What can hang from each mark:
j_21: j_337 j_514 j_806 j_858
j_333: j_858
j_858: j_333
j_806: j_21
j_514: j_21 j_227
j_615: j_227
j_227: j_514 j_615

Every row comes from one small tree of marks. Brackets hold a mark, then the marks that hang from it, in the order of their numbers. Every link used is in the known rows. Which tree was each row made from?
Known rows:
{j_514 {j_21 j_337 j_806 j_858}}: [-31.0  -7.1  -4.2  43.6  12.6 -47.6  35.1  10.4   0.1   3.0  -4.9   0.3
 -18.8  12.9 -12.3  48.2  12.2  26.4 -29.5 -18.5]
{j_21 j_337 j_514}: [  5.8  -4.3  -6.8  23.7   1.2 -44.1   2.8  28.0   8.2 -21.6  12.1  -4.3
  -3.2  22.2  11.3  16.3   2.5  19.1  -4.9 -18.5]
{j_227 {j_514 j_21} j_615}: [  4.6   2.0   9.8   7.3 -17.0  -1.2  25.7  15.9  17.1   2.8 -30.6   5.7
   6.7  21.3  -6.1  31.2  -8.7 -14.8 -12.7   3.7]
{j_806 {j_21 j_337 j_858}}: [-23.8  -2.3 -11.4  33.4  39.0 -26.6  18.7  13.1   7.4  -7.5   1.3  15.1
 -17.6  -1.8 -15.1  20.3   7.7   0.6 -21.5 -10.8]
{j_615 j_227}: [ -2.1  16.0  -7.5  -7.0  -6.1 -17.7  -4.5   5.8   2.6   2.8   0.3  -8.1
 -11.6  -0.4   4.6   7.8 -19.7  20.7  -7.9  13.3]
{j_333 j_858}: [-12.5   5.0   4.3  -1.0  19.4   0.4  14.6 -13.1  -6.6  11.4 -11.9   9.8
   7.1  14.3  10.7   1.6   5.4 -15.3   8.2  -0.4]
{j_514 {j_227 j_615}}: [  5.4  25.4   3.1  -2.3 -15.4  -5.4 -19.7   0.8   4.1  14.9 -19.7  -0.7
   4.2   5.3  -6.8  25.3  -8.8  22.2 -33.1   4.8]
{j_806 {j_21 j_337 {j_858 j_333}}}: [ -7.5   0.4 -19.3  29.4  31.2 -26.9   9.0   5.0  17.3 -10.2  26.8  17.3
 -18.5  -7.5 -19.0  28.5  28.3  -6.8 -29.4 -17.9]
{j_21 j_337 {j_514 j_227} {j_858 j_333}}: [  8.8  15.4 -22.7  31.3  -1.0 -53.7 -20.5  10.9  21.3 -17.7  24.6  13.1
  -4.7  10.7 -29.6  39.1  19.8  35.1 -45.1 -19.0]
{j_615 {j_227 {j_514 {j_21 j_806}}}}: [ -1.4  13.4  -1.5  16.8 -10.5 -32.0  20.5  30.5   2.5   3.1 -20.1 -11.5
  -9.7  12.4  -6.2  46.4 -23.2  25.8 -21.1   9.4]
{j_806 {j_21 j_337 j_514 j_858}}: [-15.1  -3.5 -17.1  45.0  35.0 -48.5  15.3  31.7  10.5 -22.9   6.8  15.0
  -6.5   7.3 -11.1  29.4   0.8  13.5 -23.4 -13.2]
{j_514 {j_21 j_858} {j_227 j_615}}: [-19.2  14.2  -3.6  20.0 -10.3 -16.8   6.4  -3.4   8.0  17.9 -27.5   8.7
   2.9   5.5 -30.7  53.5 -10.2  16.0 -44.3  15.5]
{j_858 j_333}: [15.2  3.4 -7.0 -4.0 -9.9  1.6 -8.7 -9.3 11.3 -3.1 24.7  1.2 -0.8 -5.7
 -3.0  7.8 21.1 -6.0 -8.3 -4.6]
{j_514 j_21}: [-10.0 -11.6  -3.0  14.3  -1.3  -7.4  14.4   9.2  -1.5   0.9   1.7 -10.4
   3.2   2.6  -3.7  27.7  -6.3 -15.0   3.5  17.7]
{j_227 {j_514 {j_21 j_806 j_858}} j_615}: [-15.4   9.5   9.6  27.0  -8.7 -18.6  40.9   9.5  14.7  12.3 -44.9  16.9
  -0.3  18.3 -20.1  44.5   0.0  21.6 -42.6 -17.5]
{j_227 j_514}: [ 12.7   2.5   5.2   0.2  -2.1   5.7   6.2   9.5  10.0  -8.9 -16.6  13.3
   2.2   9.7 -11.5  -5.0  -3.5  -7.4  -1.5 -11.0]
{j_615 {j_227 {j_514 {j_21 j_337 j_858}}}}: [-15.6   4.5 -11.7  25.8   1.0 -46.7  34.6  20.1  21.8  -8.8 -16.9   9.8
 -27.4  23.4 -28.1  33.2 -16.5   8.5 -25.6  -1.0]
{j_615 {j_227 {j_514 {j_21 j_337}}}}: [ -0.9   3.1  -6.5  15.0  -5.6 -42.1  22.9  33.4  15.0 -12.1  -8.9  -8.4
 -22.8  26.3  -6.5  35.6 -19.5   0.9 -10.4   5.0]
{j_227 {j_514 {j_21 j_337 j_858}}}: [-14.5 -12.0  -3.7  34.2   7.6 -29.1  37.2  15.2  19.5 -13.3 -16.0  18.9
 -14.8  22.0 -32.3  25.6   3.5 -11.5 -16.4 -16.1]
{j_806 {j_21 j_514}}: [  2.0  -0.7 -10.9  24.6  23.0 -20.7  -1.2  37.4  -1.5 -18.0   7.9   0.2
  13.1  -2.7   4.7  25.7 -11.4   3.7  -3.7  11.1]

Write each row's tree:
[ -3.8   9.3  -1.9  27.0  -4.5 -55.9  26.4  39.5   7.6  -4.6 -12.3 -12.7
 -24.5  25.6  -0.4  52.1 -14.5  30.0 -25.3  -7.9]
{j_615 {j_227 {j_514 {j_21 j_337 j_806}}}}
[ 10.6  20.8  -2.9  20.5 -14.0 -51.2 -16.0  28.3  12.2  -6.9  -6.3  -5.5
   0.9  27.6   4.9  41.8  -6.0  41.9 -37.9 -12.6]
{j_21 j_337 {j_514 {j_227 j_615}}}
[ -7.3   7.1  -9.5  25.3   3.8 -40.2   9.7  -6.4  13.7   0.9  17.8  10.8
 -22.7   3.9 -12.5  27.5  39.4  35.4 -40.4 -41.5]
{j_21 j_337 j_806 {j_858 j_333}}
[-13.6  -0.5 -10.4  29.5  -1.9 -22.1  17.9  -6.3   7.2   7.4  12.1   4.9
  -3.9  -6.2 -20.7  49.8  25.5  15.6 -35.2  -6.9]
{j_514 {j_21 j_806 {j_858 j_333}}}
[  9.4   9.6 -10.0  26.4  -0.5 -51.2 -21.1  31.7   4.6 -19.2   9.5  -5.2
  -0.9  19.1  -5.6  33.3  -7.4  33.6 -22.4  -9.3]
{j_21 j_337 {j_514 j_227}}
[ -4.6  13.8   0.8   9.9 -17.0 -12.1  -4.3  10.8   0.9  14.5 -18.2 -10.3
   6.6   8.1 -10.4  54.8 -14.9   7.5 -29.0  21.0]
{j_514 j_21 {j_227 j_615}}
[-12.8 -10.6 -16.2  27.8   1.2 -32.5  21.9  -3.3  18.8  -6.9  24.7   7.0
 -17.2   6.3 -23.2  39.1  27.4  -8.3 -22.7 -10.3]
{j_514 {j_21 j_337 {j_858 j_333}}}
[ 12.8  24.2  -2.7   9.5 -19.9 -26.7 -23.0  19.7   8.8   0.2 -14.2  -2.2
  16.9  14.3  -0.9  35.9 -15.6  37.1 -34.1   4.0]
{j_21 {j_514 {j_227 j_615}}}
[ -5.8   8.8   0.3  20.2 -11.7 -37.0   0.7  19.2   6.3   7.7 -10.8 -11.5
  -8.8  22.0  -4.7  60.3  -5.7  11.7 -33.8   5.8]
{j_514 {j_21 j_337} {j_227 j_615}}
[-19.1  -5.6   0.9  42.3  10.7 -42.7  41.8  20.0  11.4  -6.1 -22.1  13.7
 -17.1  22.3 -25.0  41.9   8.5  18.9 -31.3 -28.0]
{j_227 {j_514 {j_21 j_337 j_806 j_858}}}
[-15.9  -4.7 -11.7  39.9   2.1 -47.4  23.8   2.7  11.5   1.2  19.0   0.4
 -19.9   6.6 -15.5  55.8  35.3  20.7 -37.6 -23.0]
{j_514 {j_21 j_337 j_806 {j_858 j_333}}}
[  6.5   5.1 -18.3  17.6  -7.2 -22.6  -1.5  -2.3  18.1 -14.1  21.5  18.0
   6.4  -0.2 -18.8  15.0  20.5  16.5 -24.0 -12.1]
{j_21 j_514 {j_858 j_333}}
[-23.2   4.2  -2.0  30.0  14.0 -41.2  21.7   0.7   3.4   2.4  -6.2   9.9
 -21.5  10.8  -8.9  20.8  18.1  41.5 -32.4 -36.2]
{j_21 j_337 j_806 j_858}
[  6.8  25.5 -16.9  32.4  -6.6 -43.3 -23.4   6.5  10.7  -3.9  13.8   9.8
   7.8  -3.1 -28.1  49.7  15.9  59.7 -55.9 -16.1]
{j_21 {j_514 j_227} j_806 {j_858 j_333}}
[  6.1  26.1   0.3  30.8 -13.2 -64.6 -12.1  34.6   4.6   0.0 -11.8 -11.7
  -1.6  27.1  10.1  59.9  -0.7  70.5 -52.1 -24.9]
{j_21 j_337 {j_514 {j_227 j_615}} j_806}
[ -1.9   1.7 -13.2  15.5   5.1 -26.9   6.5 -11.3  20.4  -7.2  24.1  16.5
 -20.5   3.7 -18.9  11.3  33.6   6.3 -25.6 -29.5]
{j_21 j_337 {j_858 j_333}}
[ 11.8  30.3 -14.9  14.0 -20.4 -29.8 -21.8  -0.9  24.0  -0.6   1.3  17.1
  10.4   4.2 -24.9  41.9  11.3  39.7 -56.8 -10.2]
{j_21 {j_514 {j_227 j_615}} {j_858 j_333}}
[-25.1  21.2   0.7  29.9  -7.6 -30.9  10.6   2.2   0.4  23.9 -31.3   2.1
  -0.1   5.9 -25.6  69.0  -2.9  43.7 -59.4   3.3]
{j_514 {j_21 j_806 j_858} {j_227 j_615}}
[-12.4  11.2 -20.3  49.2  34.2 -55.3  -8.8  35.4   6.9 -19.7   3.7  12.6
  -3.7   4.5 -26.4  48.3  -8.8  28.9 -39.8  -4.8]
{j_806 {j_21 j_337 {j_514 j_227} j_858}}
[  1.6  -7.1 -10.6  29.6  -0.9 -26.7  28.4   6.8  29.5 -16.0   6.9  19.1
 -16.0  17.1 -33.7  32.3  25.1 -16.6 -25.3 -21.7]
{j_227 {j_514 {j_21 j_337 {j_858 j_333}}}}
[  1.1   6.9 -15.2  39.7   0.7 -60.8   7.2  12.0  18.1 -14.0  23.3   9.5
 -10.7  12.3  -6.0  37.0  34.3  49.6 -42.1 -43.6]
{j_21 j_337 j_514 j_806 {j_858 j_333}}
[-20.9   3.9 -10.8  26.4   4.2 -17.9   0.8   0.4  -0.9   5.7 -10.4   7.3
   1.5  -3.1 -40.5  43.2 -10.4   6.6 -29.1  20.4]
{j_514 {j_21 j_858} j_227}
[ -5.2  21.7  -8.5  29.5  -6.4 -54.4  -3.9  16.6  17.7  -3.7 -16.4  14.3
  -3.2  25.2 -17.7  39.9  -2.9  50.2 -52.3 -19.8]
{j_21 j_337 {j_514 {j_227 j_615}} j_858}
